What can hang from each mark
Q674: Q196
Q232: Q234 Q262
Q852: Q196 Q262 Q787
Q370: Q196 Q787
Q262: Q232 Q852
Q575: Q196
Q787: Q852
Q196: Q370 Q575 Q674 Q852
Q234: Q232
Q115: Q196

Every row comes from one small tree of marks. The marks that hang from a mark follow it in brackets, in the order of their numbers. Every link used is in the known rows. Which tree was each row made from?
Known rows
Q575[Q196[Q370[Q787] Q674 Q852[Q262[Q232]]]]: [-0.56  4.67 -0.12 -3.91  4.14  1.61 -0.34  2.17 -4.65 -3.85 -0.78  0.80
  1.92  0.75 -0.57 -1.91 -4.24  2.62  2.15  1.49 -5.30 -2.38  3.09 -0.13
 -0.12  0.50 -1.93  2.82]
Q115[Q196[Q370[Q787] Q852]]: [-1.30  2.03  0.04 -0.90  0.44  3.44  0.51  0.56 -1.70 -2.18  0.03  0.17
 -0.15 -0.97  0.89  1.23 -2.07  1.47  2.22  2.50 -3.78 -1.40  0.88 -1.18
  1.81  0.83 -1.41  2.28]
Q196[Q370[Q787[Q852[Q262]]] Q575 Q674]: [-1.11  4.15 -0.68 -3.32  6.02  1.90  2.20  3.05 -2.14 -3.50 -1.48  1.90
  0.25 -1.96 -0.23 -1.38 -2.82  0.11  1.73  1.64 -2.89 -1.29  3.25  0.45
  2.53  1.88 -1.39  0.45]
Q575[Q196[Q370[Q787[Q852[Q262[Q232]]]] Q674]]: [ 0.53  4.35  0.15 -3.62  3.05  0.23  0.66  1.31 -5.60 -4.22 -1.39  0.46
  1.94 -0.28 -0.39 -1.03 -5.04  1.37  1.49  0.30 -4.64 -0.81  2.83  0.65
 -0.10  0.11 -1.05  1.93]
Q232[Q234 Q262[Q852]]: [ 3.56  1.06  0.85  1.60 -0.85  1.61 -1.15 -1.11  1.39  3.16  1.21  1.91
 -2.67 -2.93 -1.85 -2.56 -3.11  1.54  2.45  1.34 -3.50 -0.31  0.58 -3.70
 -0.59  5.03  2.29  2.52]
Q234[Q232[Q262[Q852]]]: [ 0.30  1.18  0.10  0.27  0.09 -1.71 -0.91  0.38 -0.16  1.37  1.85  2.59
 -0.25 -0.99  0.38 -3.26 -2.25  2.49  0.19  1.84 -2.36 -0.18 -0.20 -2.16
  0.30  2.44 -0.03  2.62]
Q262[Q232[Q234] Q852[Q196 Q787]]: [ 0.68  1.38  2.61  1.35 -1.45  1.35 -3.28  1.13 -1.19  2.99  1.23 -1.70
 -0.05  0.61  0.46 -5.23 -4.77  2.62  3.02  2.54 -3.90 -2.25  1.45 -2.44
  0.92  3.71  0.01  3.40]
Q115[Q196[Q370[Q787] Q575 Q674 Q852[Q262[Q232]]]]: [-1.05  5.13  1.12 -1.59  3.86  2.91  0.95  3.99 -4.29 -2.16  0.12  2.14
  0.22 -0.03  2.58 -2.26 -3.12  2.38  3.50  2.57 -4.42 -3.04  2.23 -1.70
  2.26  2.92 -2.47  2.32]
Q196[Q370[Q787[Q852]] Q674]: [-1.29  2.42 -0.65 -2.96  4.84  1.21  2.03  0.98 -1.05 -3.80 -2.40  0.53
  0.87 -2.43 -0.26 -0.82 -2.53  1.33  1.44  0.73 -2.03 -1.20  2.06 -0.62
  2.09 -0.60 -1.05 -0.41]
Q232[Q234]: [ 1.49  0.68  2.34  1.58 -0.04  1.01 -0.60 -0.64  0.41  1.80  0.11 -0.23
 -0.76 -1.36 -1.56 -1.44 -1.38  0.42  1.98 -0.37 -1.57 -0.30 -0.40  0.09
  0.59  2.10  0.75 -0.67]
Q196[Q370 Q575 Q674]: [-1.10  2.87 -1.64 -0.15  6.55  1.16  1.34  3.13 -0.56 -2.41 -1.38  0.89
  0.10 -1.24 -0.72 -1.18 -3.40  0.48  0.68 -0.48 -1.58 -2.15  3.42  0.69
  1.51  0.87 -1.61 -2.34]
Q262[Q852[Q196[Q674]]]: [ 0.54  2.56 -2.45  1.43  2.34 -0.41 -0.29  0.79  0.10 -0.06  0.33  0.52
 -0.75  2.08  0.22 -1.61 -2.55  2.03  0.82  0.63 -0.94 -1.02  2.63 -4.88
  0.39  0.62 -0.77  2.62]
Q234[Q232[Q262]]: [ 0.19  1.24  1.17  0.66 -0.08 -1.79 -0.25  0.89 -0.62  0.64  1.60  3.22
  0.56 -0.88  0.63 -2.62 -0.89  1.36 -0.34  1.57 -1.67  0.72 -0.92  0.20
  0.35  2.23  0.10  1.45]
Q262[Q232[Q234] Q852[Q196[Q370 Q575] Q787]]: [-0.22  1.58  1.90  0.73  0.45  2.56 -3.09  1.92 -1.07  2.08  1.14 -1.98
 -0.27 -0.85 -0.53 -4.83 -6.93  2.02  3.41  3.18 -5.27 -3.39  3.36 -1.12
  1.71  4.84 -0.34  2.82]
Q787[Q852]: [ 0.60  0.80 -0.77  0.45  0.42 -0.38  0.59 -1.25  0.07 -0.99 -0.80 -1.13
 -0.16  0.11 -0.48  2.20 -0.43 -0.18  1.16  0.30 -0.33 -0.72 -0.33 -1.09
  1.42 -0.05 -0.12  2.23]
Q787[Q852[Q196[Q674]]]: [ 1.28  3.14 -1.95  2.63  2.49 -0.96  1.28  0.16 -0.56 -2.15 -0.78  0.32
  0.47  2.51  0.08  1.46 -0.97  0.23  0.99  0.54 -0.08 -0.24  1.08 -2.38
  2.02  0.20 -0.71  2.54]
Q674[Q196[Q370 Q575 Q852[Q262[Q232[Q234]]]]]: [-0.53  0.97 -0.27 -0.37  4.97  3.74 -2.56  1.18 -2.24 -0.18  0.51 -1.26
 -0.40 -1.51 -0.02 -2.51 -3.77  1.30  3.34  1.80 -4.18 -4.99  3.97  0.99
  1.76  4.25 -2.20  1.06]
Q115[Q196[Q370 Q575 Q674 Q852[Q262[Q232] Q787]]]: [-0.44  5.59  1.12  0.16  2.34  2.60 -0.17  5.69 -2.84 -1.45  0.39  0.99
  1.11  1.29  2.50 -1.70 -2.92  1.96  2.83  2.42 -5.19 -3.22  1.73 -1.23
  1.34  2.60 -3.14  2.18]
Q196[Q370 Q575 Q674 Q852[Q262 Q787]]: [-1.90  5.17 -0.97 -1.74  5.36  3.23 -0.27  6.30  0.74 -2.41 -0.31  0.98
  1.42  0.88 -0.46 -1.93 -1.66  1.07  1.89  3.04 -4.78 -3.30  3.15  0.01
  1.03  2.00 -3.51  1.75]
Q232[Q234 Q262[Q852[Q196[Q575 Q674] Q787]]]: [ 3.94  3.92  0.60  3.58  0.48  2.52 -0.86  2.66  0.94  2.34  1.67  2.92
 -1.66 -0.60 -1.43 -3.33 -3.14  0.71  1.73  2.32 -4.59  0.81  1.55 -2.72
  0.58  6.34  1.40  3.53]
Q370[Q196[Q575 Q674 Q852[Q262[Q232[Q234]]]] Q787]: [-3.35  6.18  1.35 -2.42  4.99  1.78 -0.33  2.62 -5.09 -1.53 -0.61  4.66
 -0.31 -0.20  2.30 -4.84 -0.09  2.90  2.12  1.77 -3.29 -2.78  2.00 -2.50
  3.03  3.71 -2.28  4.59]
Q852[Q196[Q575] Q262[Q232[Q234]] Q787]: [ 1.18  3.73  3.69  0.57 -2.36  1.57 -2.19  5.10 -2.52  1.38  2.56  1.46
  1.66  2.44  1.09 -4.90 -1.98 -0.92  2.08  4.19 -4.53  0.47  1.58  2.05
  0.07  5.79 -0.45  3.29]

Which tree is each row?
[ 0.02  2.56  0.80  1.40  4.46  1.14 -1.73  0.87 -1.90  1.37  0.04 -0.52
 -1.12 -0.67 -0.29 -5.53 -7.67  3.42  4.30  1.25 -3.66 -4.76  4.43 -3.57
  2.00  4.19 -0.63  1.53] => Q262[Q232[Q234] Q852[Q196[Q370 Q575 Q674]]]
[-0.29  4.03 -0.25 -2.43  1.76  0.55  1.01  3.15 -1.85 -3.24  0.37  3.31
  1.75  1.11  0.17 -3.03 -2.06  0.26  0.92  3.35 -3.31  1.02  3.90 -0.91
 -0.70  1.36 -1.00  1.82] => Q852[Q196[Q370[Q787] Q674] Q262]
[-0.57  2.39  3.41 -1.28 -1.01  2.31 -2.46  2.84 -0.02  1.42  1.07 -0.49
  1.29  1.36  0.58 -3.54 -0.26  1.97  3.11  3.71 -4.17 -2.95 -0.44 -0.67
  0.04  2.83 -1.48  3.58] => Q196[Q852[Q262[Q232[Q234]] Q787]]
[ 1.84  5.99  1.55 -0.10  1.86  1.19 -1.48  3.58 -3.64 -0.89  0.11  0.33
  2.06  2.95 -0.25 -2.40 -2.43  2.19  1.99  0.43 -5.18 -1.71  0.64 -0.15
 -0.59  1.43 -1.98  3.14] => Q575[Q196[Q674 Q852[Q262[Q232[Q234]] Q787]]]
[-0.29  4.94  0.43 -0.85  2.42  1.26 -0.47  5.02  0.62 -0.76 -0.09  1.38
  1.89  2.94  1.28 -2.26  1.63  2.10  1.30  2.05 -2.74 -1.78  0.08 -2.14
 -0.12  0.43 -2.85  2.66] => Q196[Q674 Q852[Q262 Q787]]
[-3.51  1.75  0.74 -5.01  3.96  4.15 -0.66  2.28 -1.97 -1.76  0.40  0.77
  0.06 -1.44 -0.10 -3.06 -2.98  1.20  3.33  5.07 -4.45 -4.34  3.41  0.88
  2.04  3.87 -1.79  3.19] => Q196[Q370[Q787] Q575 Q852[Q262[Q232]]]
[ 0.24  4.40 -0.33  0.00  3.36  2.09  2.43  2.59 -3.74 -2.97 -0.97  1.50
 -0.28 -1.13  1.56  0.74 -3.05  0.42  1.96  0.52 -3.01 -0.38  1.61 -0.42
  3.16  1.67 -1.34  0.67] => Q115[Q196[Q370[Q787[Q852]] Q575 Q674]]
[-0.97  3.28 -0.01 -0.85  0.87  3.27 -1.27  4.59  0.49  0.16  1.58  0.76
  0.39  2.26  0.13 -0.71  1.21 -0.36  1.13  3.63 -3.28 -1.51  0.47  0.81
  0.99  3.10 -2.09  4.06] => Q196[Q575 Q852[Q262 Q787]]
[-0.31  1.87 -0.46 -0.90  1.44  2.02  1.52 -0.04 -2.15 -2.07  0.21  1.11
 -0.35  0.24  0.22  0.72 -0.26 -1.22  0.78  2.67 -1.02  1.38  0.84  0.71
  3.46  2.55  0.21  3.52] => Q370[Q787[Q852[Q196[Q575]]]]
[-0.38  2.74 -1.82  1.63  3.40 -0.01  0.69  1.74 -0.19 -2.72 -0.68  1.06
  1.15  1.27 -0.42 -0.74 -3.11  0.62  0.34  1.03 -1.48 -0.37  3.59 -0.89
  0.36  0.08 -1.04 -0.43] => Q852[Q196[Q370 Q674]]
[ 1.38  2.50 -2.34 -0.08  2.55  1.99  0.53  1.39 -0.27 -0.86  0.93  3.65
 -1.58 -1.28 -0.51 -2.03 -3.52  0.83  0.86  3.02 -3.28  0.47  3.48 -3.08
  0.60  4.47  0.94  3.78] => Q232[Q262[Q852[Q196[Q370[Q787] Q575 Q674]]]]
[-0.46  5.06 -0.67  2.05  3.31  3.17  0.50  4.93 -1.21 -2.07 -0.22  0.46
  0.53  0.93  1.24  0.67 -2.38  1.35  1.80  1.16 -4.12 -2.14  1.40 -0.70
  2.39  1.48 -2.95  1.13] => Q115[Q196[Q370 Q575 Q674 Q852[Q787]]]
[ 3.79  1.73  0.24  3.12 -1.03  1.57 -1.23 -0.75  1.29  2.63  1.79  2.48
 -2.44 -1.48 -2.06 -2.42 -3.44  1.09  2.26  2.12 -3.72  0.43  1.65 -4.01
 -0.35  5.64  2.30  3.64] => Q232[Q234 Q262[Q852[Q196]]]
[ 0.19  2.74 -0.35  2.37 -0.73  2.01 -0.64  4.22 -0.32 -0.43  1.63  0.70
  1.13  2.90  0.24 -0.11 -0.05 -2.30 -1.00  2.71 -1.90  2.41  1.20  2.70
  1.47  2.91 -0.65  2.44] => Q852[Q196[Q575] Q787]
[ 0.49 -0.20  2.54 -0.19  0.42  0.37 -2.38 -1.39 -1.43  3.59  0.26 -1.93
 -1.50 -1.61  0.15 -5.02 -5.03  3.73  3.92  0.59 -2.49 -4.40  1.01 -3.64
  0.83  2.92  0.43  1.56] => Q262[Q232[Q234] Q852]
[-0.62  1.62  0.34 -0.70  3.62  4.57 -2.97  2.98 -1.93 -0.08  0.67 -1.75
  0.51 -1.20  0.35 -2.72 -3.18  0.85  2.89  2.48 -5.24 -4.00  3.30  2.20
  1.60  4.56 -2.46  1.58] => Q674[Q196[Q370 Q575 Q852[Q262[Q232[Q234]] Q787]]]
[ 0.76  5.56  1.03 -1.14  2.81  1.81 -1.66  3.41 -3.01 -2.22 -0.58 -0.53
  2.42  1.25 -1.56 -1.99 -4.79  2.47  2.53  1.12 -6.67 -2.69  2.38  0.32
 -0.74  1.09 -2.18  2.30] => Q575[Q196[Q370 Q674 Q852[Q262[Q232[Q234]] Q787]]]
[ 0.18  3.42  3.25 -0.50 -1.40  2.35 -2.33  4.95 -1.92  0.04  2.02  0.54
  1.84  0.68 -0.13 -4.69 -4.26 -0.84  2.43  4.95 -6.18 -0.52  3.29  2.57
 -0.14  5.44 -0.67  2.64] => Q852[Q196[Q370 Q575] Q262[Q232[Q234]] Q787]
[ 0.71  4.26 -0.15  2.80  2.30  0.90  0.92  2.16 -1.75 -0.89 -0.21  1.12
 -0.04  2.20  2.22  0.77 -0.07  2.57  1.71 -0.19 -1.41 -1.90 -0.39 -3.60
  1.54  0.07 -2.22  1.42] => Q115[Q196[Q674 Q852]]
[ 0.75  3.06 -0.53  1.75  1.79 -2.13 -0.40  1.53 -0.56  0.68  1.75  3.64
  0.29  0.57  0.90 -3.86 -2.50  2.86  0.19  1.84 -2.13  0.04  0.75 -3.00
  0.54  2.57 -0.53  2.82] => Q234[Q232[Q262[Q852[Q196[Q674]]]]]
[-1.50  0.73 -0.12 -4.70  0.48  1.76  0.64 -0.21 -0.86 -3.00 -0.80  0.02
  0.61 -2.81 -1.21  0.07 -2.45 -0.15  1.75  3.07 -3.37 -0.37  2.00  0.44
  0.63  0.65 -0.20  1.79] => Q196[Q370[Q787[Q852[Q262]]]]
[-2.99  6.19 -0.15 -0.31  3.58  0.30 -1.54  4.52 -3.32 -1.53 -0.40  3.18
  0.85  2.24  2.51 -3.08  0.45  2.37  0.59  1.23 -2.91 -2.94  1.87 -2.37
  1.28  1.99 -3.34  4.41] => Q370[Q196[Q575 Q674 Q852[Q262[Q232] Q787]]]
[-2.92  4.81 -2.21  1.06  4.33 -0.61 -0.53  0.79 -1.37 -2.15 -1.56  2.47
  0.12  1.49  1.27 -0.54  0.80  3.05  0.01 -0.55 -0.78 -2.69  1.40 -4.37
  1.23 -1.00 -2.55  2.90] => Q370[Q196[Q674 Q852]]
[-1.06  4.72 -0.55  0.26  4.83  3.61  1.63  3.13 -2.77 -2.60 -0.42  1.61
 -0.32 -0.29  1.47  0.16 -2.39  1.66  2.33  1.40 -3.43 -2.20  1.92 -1.24
  3.27  1.83 -2.33  1.26] => Q115[Q196[Q370[Q787] Q575 Q674 Q852]]
[ 3.47  1.52  1.47  1.37 -2.27  2.48 -1.63  0.72  1.83  3.25  1.40  1.57
 -1.76 -2.69 -1.54 -2.70 -2.45  1.04  1.97  2.09 -4.54  0.50 -0.03 -2.65
 -0.54  5.15  1.99  2.95] => Q232[Q234 Q262[Q852[Q787]]]
[-2.40  6.70  0.86  0.58  3.48  0.68 -1.79  4.25 -3.14 -0.64 -0.40  3.06
  0.50  1.46  1.81 -3.89 -0.14  2.55  1.68  1.23 -3.83 -3.24  1.68 -2.40
  1.57  3.07 -3.02  3.87] => Q370[Q196[Q575 Q674 Q852[Q262[Q232[Q234]] Q787]]]
[-0.09  6.04  0.00  0.60  2.32  2.95  0.41  5.83 -1.64 -1.99  0.28  1.38
  0.83  1.43  1.42 -0.31 -2.00  1.20  2.11  2.15 -5.14 -1.90  1.69 -1.03
  1.12  2.05 -3.14  2.04] => Q115[Q196[Q370 Q575 Q674 Q852[Q262 Q787]]]
[-3.13  5.86 -2.03  1.52  4.55  0.92 -0.80  3.72 -1.68 -1.97 -0.88  2.58
  0.34  1.86  1.45 -0.62  1.17  1.61 -0.61  0.11 -1.86 -2.07  1.47 -2.01
  2.37  0.99 -3.17  3.28] => Q370[Q196[Q575 Q674 Q852[Q787]]]
[-0.99  3.40 -1.47  0.16  5.36  1.86  1.54  2.84 -1.80 -3.25 -0.23  2.34
  0.59  0.41 -0.18 -1.51 -2.87 -0.40  0.33  1.97 -1.90  0.31  4.06  0.94
  2.46  2.19 -0.98  0.39] => Q852[Q196[Q370[Q787] Q575 Q674]]
[ 0.80  5.23  0.18 -0.96  4.09  1.01 -1.07  1.71 -3.39 -2.47 -0.70 -0.06
  1.52  0.90 -1.79 -1.80 -5.31  2.87  3.07  0.40 -5.65 -3.62  3.06 -0.80
 -0.68  0.91 -1.94  2.02] => Q575[Q196[Q370 Q674 Q852[Q262[Q232[Q234]]]]]
